Each row comes from the steps of one walk. Every step used is in the known rows, and no mark comes twice. Write the walk behind each row, first mark first.
Known rows:
gize, biratuk, zafig, fazote, naneluv: [ 14   4 -17  -7   6 -17 -51  -9  20   0  10 -27 -13  -3  34  16   0  36
  27 -15  -4  13   1  43   4   7 -31   8  -5  -6  -2  11 -24  33  -2]
vivov, potukit, gize, biratuk, fazote, naneluv: [ 21   6  -5  15   8  -9 -16  -5  24  22   1 -12  11 -29  21  10  44  35
   3 -22  30  -1  13  38   3   8   2 -19  -5  10  -4  16 -28  51  -7]
naneluv, gize, biratuk, fazote, vivov, setik: [ 27  -8   0  25  -4 -24  17  21  -4  51   1   3   8 -18   1  -5   4  17
  -9 -25  24  12  -4 -12  13 -12 -12 -26 -11  14   5  14 -16  53   4]
zafig, fazote, naneluv, biratuk, gize: [ 10   6 -13 -12 -11  32   1 -13  17 -10   7 -13 -21   0  13   7   6  23
  21  29  10  30 -41   4  23  -8 -29   3   6  -5  26   1  -8  -8   2]
naneluv, biratuk, zafig, fazote: [ 14   4 -21 -10   8  -5 -26  -2  20 -29   9 -11  -6  -1  30  -8   8  35
  23  34  27  -6 -18   9  19  17 -35   5  -6   7  19 -15  -7 -13   4]
gize, naneluv, biratuk: [ 24   0 -22  -2   1  12  21  13   8  -3  -1   6   4  -3   4   1  -4  50
  16  16  23   9 -10  -2  25   5  -9   0  -3   9  26   9 -17 -14   2]
potukit, biratuk: [  8   3 -24  -6  24  -9 -12  36   5  38  -1  23   4 -19 -16 -22  27  15
 -13   6  45 -26  -4  26  32 -15 -25  -4 -19  -8  21 -27 -17 -33   8]
vivov, biratuk, fazote, naneluv, gize, potukit: [ 16  11 -11  27  -9   0  -3   3   0  14  -3   1 -13  -2  -3   7  20  20
  21  -8   4  21 -31 -38  -3   2 -38 -15 -25 -32  26  33 -22  33  -4]
setik, vivov, biratuk, naneluv, gize: [ 39   0 -11  18  -3  22  12  24 -32   4   2 -15  11  10  10  -2 -11 -15
  45   1  -8 -15 -34 -24   9 -14 -21  -6 -38 -11  -3  29 -13  19   1]
zafig, biratuk, naneluv, gize, potukit, vivov: [ 24  -8   4  10 -18 -10  -6  -3  -7 -25   4 -23  10   5  11 -13 -28 -18
   7  47   9  -1 -13 -11   6   4 -20 -12 -31  -2  10  21 -23  21 -12]
vivov, potukit, gize, biratuk: [ 23  -2 -10   0  17  -9 -15   2  18   4   5  -9  21 -22  17 -12  18  22
 -14  15  41 -21  11  42  14   3  -2  -5 -13  12   0  -8 -27   8  -6]
biratuk, naneluv, gize: [ 33  -6 -14  11 -11   8   3  11 -15  10   1  -6  13  -1  -9 -10  -3   1
  13  17  11 -14 -24  -2  16 -13 -21  -7 -27  -4  11   8 -17   6   1]
biratuk, zafig, fazote, vivov: [  9  -7  -9 -17  -1 -21 -50 -14  25  -1  15  -3  -8  -6  23 -11   7  48
   0  -4  44   0 -18  30  18  15 -29  -1  -2   7   7 -15 -18 -26   1]
naneluv, biratuk: [ 16   5 -22  -7  11  14  21  22   2   0  -3   1   6 -13   5  -8   9  35
  15  17  31 -21 -12   5  27  -1 -16  -1 -15   8  20 -10 -11 -32   4]
setik, vivov, fazote: [ 13  -1 -21   7   7  13  -3  16 -18   1   0 -17 -13 -10  -8   0  -4  -6
   9 -12   2 -30   1  23  27  -9 -24  13 -20 -11 -17 -10 -25 -53   4]
gize, potukit, biratuk, zafig, fazote: [  2   5 -30  -5  19 -40 -75   4  32  -9  15   8 -15   0  20 -35  22  21
 -13  38  47   0  -6  19  20  15 -59  10 -19 -20  34 -27 -20 -20   5]
zafig, biratuk, gize, potukit: [ 10   1  -5  -2  -8  -7 -32 -18  11 -10   2  -5   1  11  -2 -25 -11   9
 -17  34  23  34 -19 -22  11  -2 -29  -6 -19 -10  32  13 -28  -9 -10]
zafig, biratuk: [ 16  -4  -6  -8   4   3 -18   9   1  12  -2  -8   7  -9   1  -6  -3  17
   7  -5  19 -15 -12  17  13  -4  -9  -4 -20   2   6   6 -24  -8  -7]
fazote, vivov, setik: [ 14 -11  -9  -6  16 -10  10  22   3  29  -3  19  -2 -28  16 -15 -13  29
  -2 -23  32 -19   2  29  22  -7 -11 -10   1   7   9 -23 -22  -1   7]
potukit, gize, naneluv, biratuk, fazote, vivov: [ 26  -5 -14   4   4  -5  11 -22  22  27   5  22  11  -9  18  -2  36  63
   0   2  71  27 -37 -11  17  15   3 -13  10  29  26  26 -18  12  -4]
naneluv, biratuk, gize, potukit: [ 10   9 -23   0  -1   2   8  -4  12 -21   1   6   1   8   3 -28  -1  25
  -8  56  35  29 -22 -33  25   2 -35  -3 -13  -3  45  -6 -15 -32   2]
fazote, naneluv, gize, biratuk, zafig: [ 27   5 -20  17   0 -24  -6   4   5  17   1 -15   8   4   9   9  13  23
  14  12 -12  13  -6  20   9   0 -32  -9 -11 -13   1  12 -23  38  -1]
vivov, fazote, naneluv, gize, potukit: [ 10  -2 -26  19 -13   3   2 -11   1  -3   4 -16 -31  -3 -13   7  -2   1
  -6  17 -10  -1 -16  14  19  -1 -45  12 -12 -38  12  -3 -32 -35  -3]
setik, vivov: [ 19   5 -23  -1   7  10 -10  32 -17  13  -2  -5   7  -9   0 -16   6  15
  20  -2   8 -25  -2  11  23  -9 -25  -2 -33  -7  -7  -1 -21 -20   6]
potukit, biratuk, zafig, fazote, naneluv: [  5   6 -24  -8  17 -22 -49   9  28  16  10   5 -18 -11  21  -4  35  23
  11   7  23  -3 -12  51  20   5 -43   3  -1 -19  15 -22 -17   5   7]
fazote, vivov, biratuk, naneluv, gize, potukit: [ 28 -10  -6   9 -10  -6  -2  -9   1   3  12  -2  -1   9  13 -11 -18  25
  11  -1  32   8 -38 -25   9   3 -20  -3 -25  -6  27  24 -23 -12  -7]
potukit, vivov, biratuk, gize: [  2   5  11 -11  10  15  16   8 -11 -12 -10  13   9  -7  -6  -1 -20 -15
   5  23  23   9 -17 -25  13 -19 -14 -21  -2  -4  18 -12 -15   1  -2]
biratuk, fazote: [ 11   6  -9   7   4  -2 -19  17  -2  25  -8   8   7 -20 -15  -7  27  27
   5 -22  32  -7  -3  -8  12  -5 -16 -16 -22   3  10   5 -18   4   3]
potukit, biratuk, gize: [  7   5 -16  -4  14  -6  -8  20   5  33  -1  28   6  -6 -24 -29  26  -2
 -27  27  46  10 -17   0  35 -24 -28 -11  -9  -9  33 -26 -15 -27   8]
naneluv, gize, biratuk, fazote: [ 27   3  -7  24 -10  -9  -5  19  -9  34  -1  -9  15  -6 -24  -2  21  11
  -5  -2  16  10 -12 -23  10 -13 -19 -19 -30   2   6  26 -15  34   0]
naneluv, biratuk, fazote, vivov: [ 14   1  -7   1  -1  -2  17   7  14  26   1   8   6 -18   3  -3  33  62
   4 -21  60   3 -18 -10  27   8  -2 -18  -8  29  18   6 -10 -31   3]
naneluv, gize, biratuk, zafig, fazote, vivov: [ 24 -10  -7   0 -17 -28 -38 -13  18  10  22 -21   0   7  14  -5   2  34
  -8  12  28  21 -26  13  18   7 -32  -3 -10   6   3   8 -15   5  -2]
setik, vivov, fazote, biratuk, gize, potukit: [  9  -2 -13  14 -13 -11 -44 -11  -3  -8   6 -26 -12  10  -4 -23 -19 -29
 -14  12   2  27  -7  -3  22 -12 -42   6 -20 -21   1   3 -34 -40  -5]
naneluv, biratuk, fazote, vivov, setik: [ 16  -2  -7   8  14  -8  34  23   8  24  -5  17   1 -29  22  -8  14  43
  11 -23  47  -3  -4  -8  22   4  -5 -23   3  28  18  -7  -9  13   9]
gize, potukit: [  9   2 -24  -1   7  -9 -26   9   6  -3   0   5  -3  -8   1 -24  -2  30
  -4  13  28  -9   1   3  15   2 -37   4 -27 -14  25  -6 -28 -27   0]
gize, naneluv, biratuk, zafig: [ 25   3 -26   4  10 -17   4   2  18 -21  -1   8  10   5  22  -2   4  54
  19  26  22  18  -1  -2  19  22 -19  -5   3  10  26   2 -17   4   3]
fazote, naneluv: [ 11   4 -19  -5   6   9  -3  13   2  23  -6   2  -6 -19   3   7  11  33
  20 -22   5 -15  -5  39  16  -8 -19  -1  -9 -15   6  -2 -25  -6   1]

Which walk is each row?
[ 19   5  -8  24 -23 -10 -20  -9   8  17   1 -15  -8   1  -4   2  24  20
   6   1   1  27 -26 -19   0   9 -32 -16 -27 -21  17  40 -26  39  -9]	zafig, biratuk, fazote, naneluv, gize, potukit
[  6   1 -32  19   2 -11   0   8   9  21   7   0 -32  -8 -22  -4  22  -9
 -23  26  10  -8 -15  25  32  -5 -50  12 -13 -41  23 -17 -28 -48   3]	vivov, fazote, naneluv, gize, potukit, biratuk
[ 23   3   1  20 -21   3  -5   2  -1  34  -4 -14   0  -8 -11  13  31  14
  14 -14  -3  16 -30  -4   4  -4 -17 -23 -20 -12   3  34 -19  44  -7]	zafig, biratuk, fazote, naneluv, gize
[ 37   1 -24   6   4  14  19   7  15 -18   8  -5  15  -7  32 -10  21  40
  15  41  30  -7  -5  16  27  20  -4  -7  -7  14   5   6 -19   2   1]	setik, vivov, potukit, gize, naneluv, biratuk
[ 11   8  -2   8  14   7 -12  16  -6  18 -10  10   4 -15  -6   5  16  22
  21 -34  28  -4 -14 -27   2  -6 -11 -15 -19  -3  15  14 -16  15  -1]	vivov, biratuk, fazote
[ 14   6 -34  17  13 -49 -29  17  16   8   6  22   6   7  -7 -43  33   8
 -26  64  38   0 -12  -6  26   9 -62  -8 -26 -26  37 -25 -18 -11   6]	naneluv, gize, potukit, biratuk, zafig
[ 32 -16   1   3 -30   5 -55  -4  -1   9  14 -35   0   1   5 -12 -16 -19
  18   5   5   4 -37  14   9 -16 -29  -1 -26  -6   2  18 -17  26  -8]	zafig, fazote, biratuk, naneluv, gize
[ 11   6  -6  11   7 -29  -4   5  -1 -39  -1   5   8   5  14 -16 -14  -5
   7  58  16   1 -12 -31   4  14 -47 -16 -19 -22  21 -12 -18  16  -4]	naneluv, gize, potukit, vivov, biratuk, zafig
[ 18   6 -15  12  20  -8 -19  -9   7  44  -4  -2   9 -18  16  12  39  26
  14 -24  26   6 -12  24  -3  -8  -8  -6  -7   3   2  32 -28  62  -7]	potukit, gize, biratuk, fazote, naneluv
[ -1 -11   8  -4   3  -8 -17  10  -5  -4  -5 -20  -4 -27  -7   5 -24 -28
  -9 -11  16 -25  15  41  22 -15 -12  -2  -1   0 -17 -23 -29 -30  -7]	potukit, vivov, fazote, biratuk
[  9  -4  -9  10  26 -33   3  37  11  64  -3  37  -1 -35   3 -23  34  23
 -18 -34  61  -9   3  14  28 -10 -14 -25  -3  11  19 -24 -16  12  12]	potukit, biratuk, fazote, vivov, setik
[  6  -2  -3  -5  25  -5  22  38 -12   0 -14  14   4 -34  14 -12 -27 -12
  11  14  13 -34  22  23  16 -14 -18 -16  -3   1   1 -36 -19  31   6]	potukit, vivov, setik
[ 14  -1   2  -7  -5   6 -16 -10   2   7  -3  -4   9   4  -9 -13  -4   2
  -8  18  19  23 -24 -10  16 -13 -13 -13 -11  -1  18   8 -22  -2  -7]	zafig, biratuk, gize
[ 15   0 -14  -8   9 -22 -58  -4  16 -10  12 -22  -1   0  24  -2  -4  27
  10   4  15   4   4  22   7   6 -31   8 -13   2   3   1 -20  16  -1]	gize, biratuk, zafig, fazote
[  6  -8   4 -19 -15  -5 -30   0  40  15  23   9 -12 -17  -7 -27  27  28
 -44  14  68  14 -16  31  46  -3 -16 -16   1   7  25 -37 -11 -60   5]	zafig, fazote, vivov, potukit, biratuk, gize
[ 14  10 -16   7   4   7 -14   5 -10 -14   1   0  -3  17   7 -23 -13   2
  14  19  11  24 -24 -45  11  -8 -38  -3 -29 -23  24  15 -22  -9   0]	setik, vivov, biratuk, gize, potukit
[ -1   3 -11  -7   8 -11 -11  13   1 -18  -4   4   2 -17   3 -19 -16  13
  -6  31  29 -17  14   6  16   3 -30  -5 -23  -9  16 -16 -26 -21  -1]	gize, potukit, vivov
[ 17  -8   2 -12 -11 -32 -51 -10  42 -15  24 -29  -1 -12  34  -4   4  61
 -12 -16  39   2  18  48  20  27  -9  -8  -4  23  -5 -12 -21 -17  -3]	gize, biratuk, zafig, fazote, vivov, potukit
[ 18   3  -9   4  -5   2 -25  -8   8 -10   8 -13 -17   5  21  15   5  10
  38   9 -10   8 -42   3  -1   5 -45  -2  -4 -31  12   6 -14  35  -2]	vivov, biratuk, zafig, fazote, naneluv, gize
[ 13  -5  -5  10  -9   3 -27  -1 -12   7   1 -25  -5   1 -11 -12 -11 -34
  -6  -7   0  15 -12  10  27 -23 -26   0 -11 -12 -12  -1 -27 -30  -2]	setik, vivov, fazote, biratuk, gize
[ 10   9 -12   7   1   3 -10  10   2  32  -9   4  -4 -23  -3  11  32  37
  20 -39  12   1  -4  12   7  -4 -16 -16 -13  -8   5  13 -23  18   2]	biratuk, fazote, naneluv
[  5   6   1  -6  29 -17  -4  15  -2 -26  -9  10  14 -11  21   0 -12   6
  23  15  22 -18   5   2   5   7 -19 -16  -5  -1   6 -20 -18  12  -1]	potukit, vivov, biratuk, zafig
[ 10   1 -15 -10   7 -14 -55  -2  13 -16   8  -6  -6  -5  19 -14   5  22
  12  14  22  -7 -11  21  11  10 -39   3 -11  -7   9 -16 -17   0   2]	biratuk, zafig, fazote
[  8   0 -15 -15  -4  20 -33   2  10  10   7 -15 -24 -16  10  10   3  29
  24 -16   2  -9 -19  41  12  -6 -29   9  -8 -17   5   1 -21  -1   1]	zafig, fazote, naneluv
[ 20   9  -3  22  -5  13  11  12  -8  30  -8   4  -4 -10 -12  20  26  15
  29 -25  -1  10 -35 -26   0 -11 -22 -22 -17 -21  12  27 -15  41  -1]	vivov, biratuk, fazote, naneluv, gize
[ 17   8 -26  -1  19 -15   3  11  12 -18  -3   4  13  -4  22 -12  15  39
  19  30  29 -11  -4   7  22  16 -26  -5  -8  10  18 -19 -12 -17   5]	naneluv, biratuk, zafig
[ 19  -2 -21  -1  22  -9 -15  29   1  29   1  14   8 -14   0 -20  17   6
   4  -4  41 -26  -2  27  26 -15 -14  -1 -22   3  20 -12 -19 -15   5]	potukit, biratuk, naneluv
[ 22 -14   1  -9 -13   1 -70  -4   6   5  11 -32  -3  -8  22  -9 -19  -1
  24 -26  15  -5 -15  34   6 -12 -18   7 -20   4   0  13 -22  17  -8]	zafig, fazote, biratuk, naneluv
[ 11 -12   3 -21 -21   3 -30  -1  32  -5  20 -15 -13 -26  11  -8   5  53
 -14 -18  48 -18  -2  45  29  12  -8  -7  -7  12   2 -22 -18 -54   0]	zafig, fazote, vivov, potukit
[ 26   3  -9   4  -4  21   2   5 -13   0  -2   6   0  17   0   0 -19  11
  24   2  -2  42 -26 -38  13 -13 -16  -9 -11 -13  16  31 -21  16   1]	setik, vivov, biratuk, gize, naneluv
[ 24   2 -14   4  25 -36 -32  -7  28 -16   5  -7  28 -13  36 -16  24  26
  -9  26  41 -14  19  41   9  21 -12 -10  -5  14   1 -15 -28  27  -6]	vivov, potukit, gize, biratuk, zafig
[ 28  -2 -13  17  -3   4  -8   1  -9 -12   4  -5   1  11   7 -12 -20   1
  22  16  10   2 -30 -35   2  -2 -32   1 -33 -19  29  23 -21  12  -6]	vivov, biratuk, naneluv, gize, potukit
[ 25 -10  -4   1  -1  -9 -41  12  -1  17  -1 -16  16 -11  14 -12 -14   4
  19 -29  17 -11  -2  30  10 -14  -9  -4 -21   6   1  11 -27  14  -7]	fazote, biratuk, naneluv
[ 15   4 -24   4   1 -19 -35   8  20  21  13   2 -15  -2   6  -8  38   6
   3  33  13   3 -31  32  23   0 -54  -2  -7 -28  17 -19 -12  12   7]	potukit, biratuk, zafig, fazote, naneluv, gize
[ 15   2   1   5  -1  -4 -27   6   1  21  -5  -6   8 -14  -3  -1  21  20
   6 -24  27   2  -8  -8   5   0  -6 -18 -23   8   5  22 -21  16  -7]	zafig, biratuk, fazote
[ 35 -14  -8  27 -20   3 -16   9 -26  10   7 -41   0   3  -3  -4 -18 -44
  17 -11 -16 -15 -17  16  20 -17 -25   4 -29  -9 -24  15 -25  -6  -4]	setik, vivov, fazote, biratuk, naneluv, gize
[ 25  -1 -25  -7  13  -7 -32 -32  29 -27  13   1   0   8  45  -6  14  36
  19  60  40  21 -37   8   9  24 -30  11  13   7  28   4 -15  32  -4]	potukit, gize, naneluv, biratuk, zafig, fazote
[ 16   7 -13   3   0  -4  -3  35   9  11   5   7  10  -9 -11 -36  33   0
 -22  29  34  -2   7  12  44  -8 -22 -22 -21  -4  10 -31 -14 -35  12]	setik, vivov, potukit, biratuk, gize
[  0   2  -9  -3   9  21  47   9   0 -20  -6 -17 -20 -27   9  30  -7   6
  19  11   5 -26   4  38  29   0  -9   5  12   2  -4 -21 -18 -45   0]	potukit, vivov, fazote, naneluv, biratuk
[ 30   1 -20   6  14 -19   1 -14  38 -38   5   8  21  -5  43 -11  25  51
   5  55  45   6   0  20  18  38 -10 -12  14  17  22 -13 -20  19  -3]	vivov, potukit, gize, naneluv, biratuk, zafig
[ 15 -13   8 -17 -19  17 -22 -31  18   3  15   7 -21  11   4   8 -24  39
   2 -12  33  58 -48 -22  13  -5 -10  -4  13   0  31  23 -18  -9  -5]	zafig, fazote, vivov, biratuk, gize, naneluv
[ 20  -8  -2   0 -19  -7 -34  -8   8  17  -2   3  10   6 -13 -12 -17   8
  -9   1  14  52 -15  -3  16 -18 -15 -15   1  -5  21  16 -29  22  -7]	fazote, biratuk, gize, naneluv
[ -3  -5  -1  -4  10   7  12   8 -10 -14  -6  -7 -10 -27 -13   9 -18 -15
  -8   5  20 -34  12  29  25 -10 -13   3  -3  -2  -9 -31 -24 -47   0]	potukit, vivov, fazote
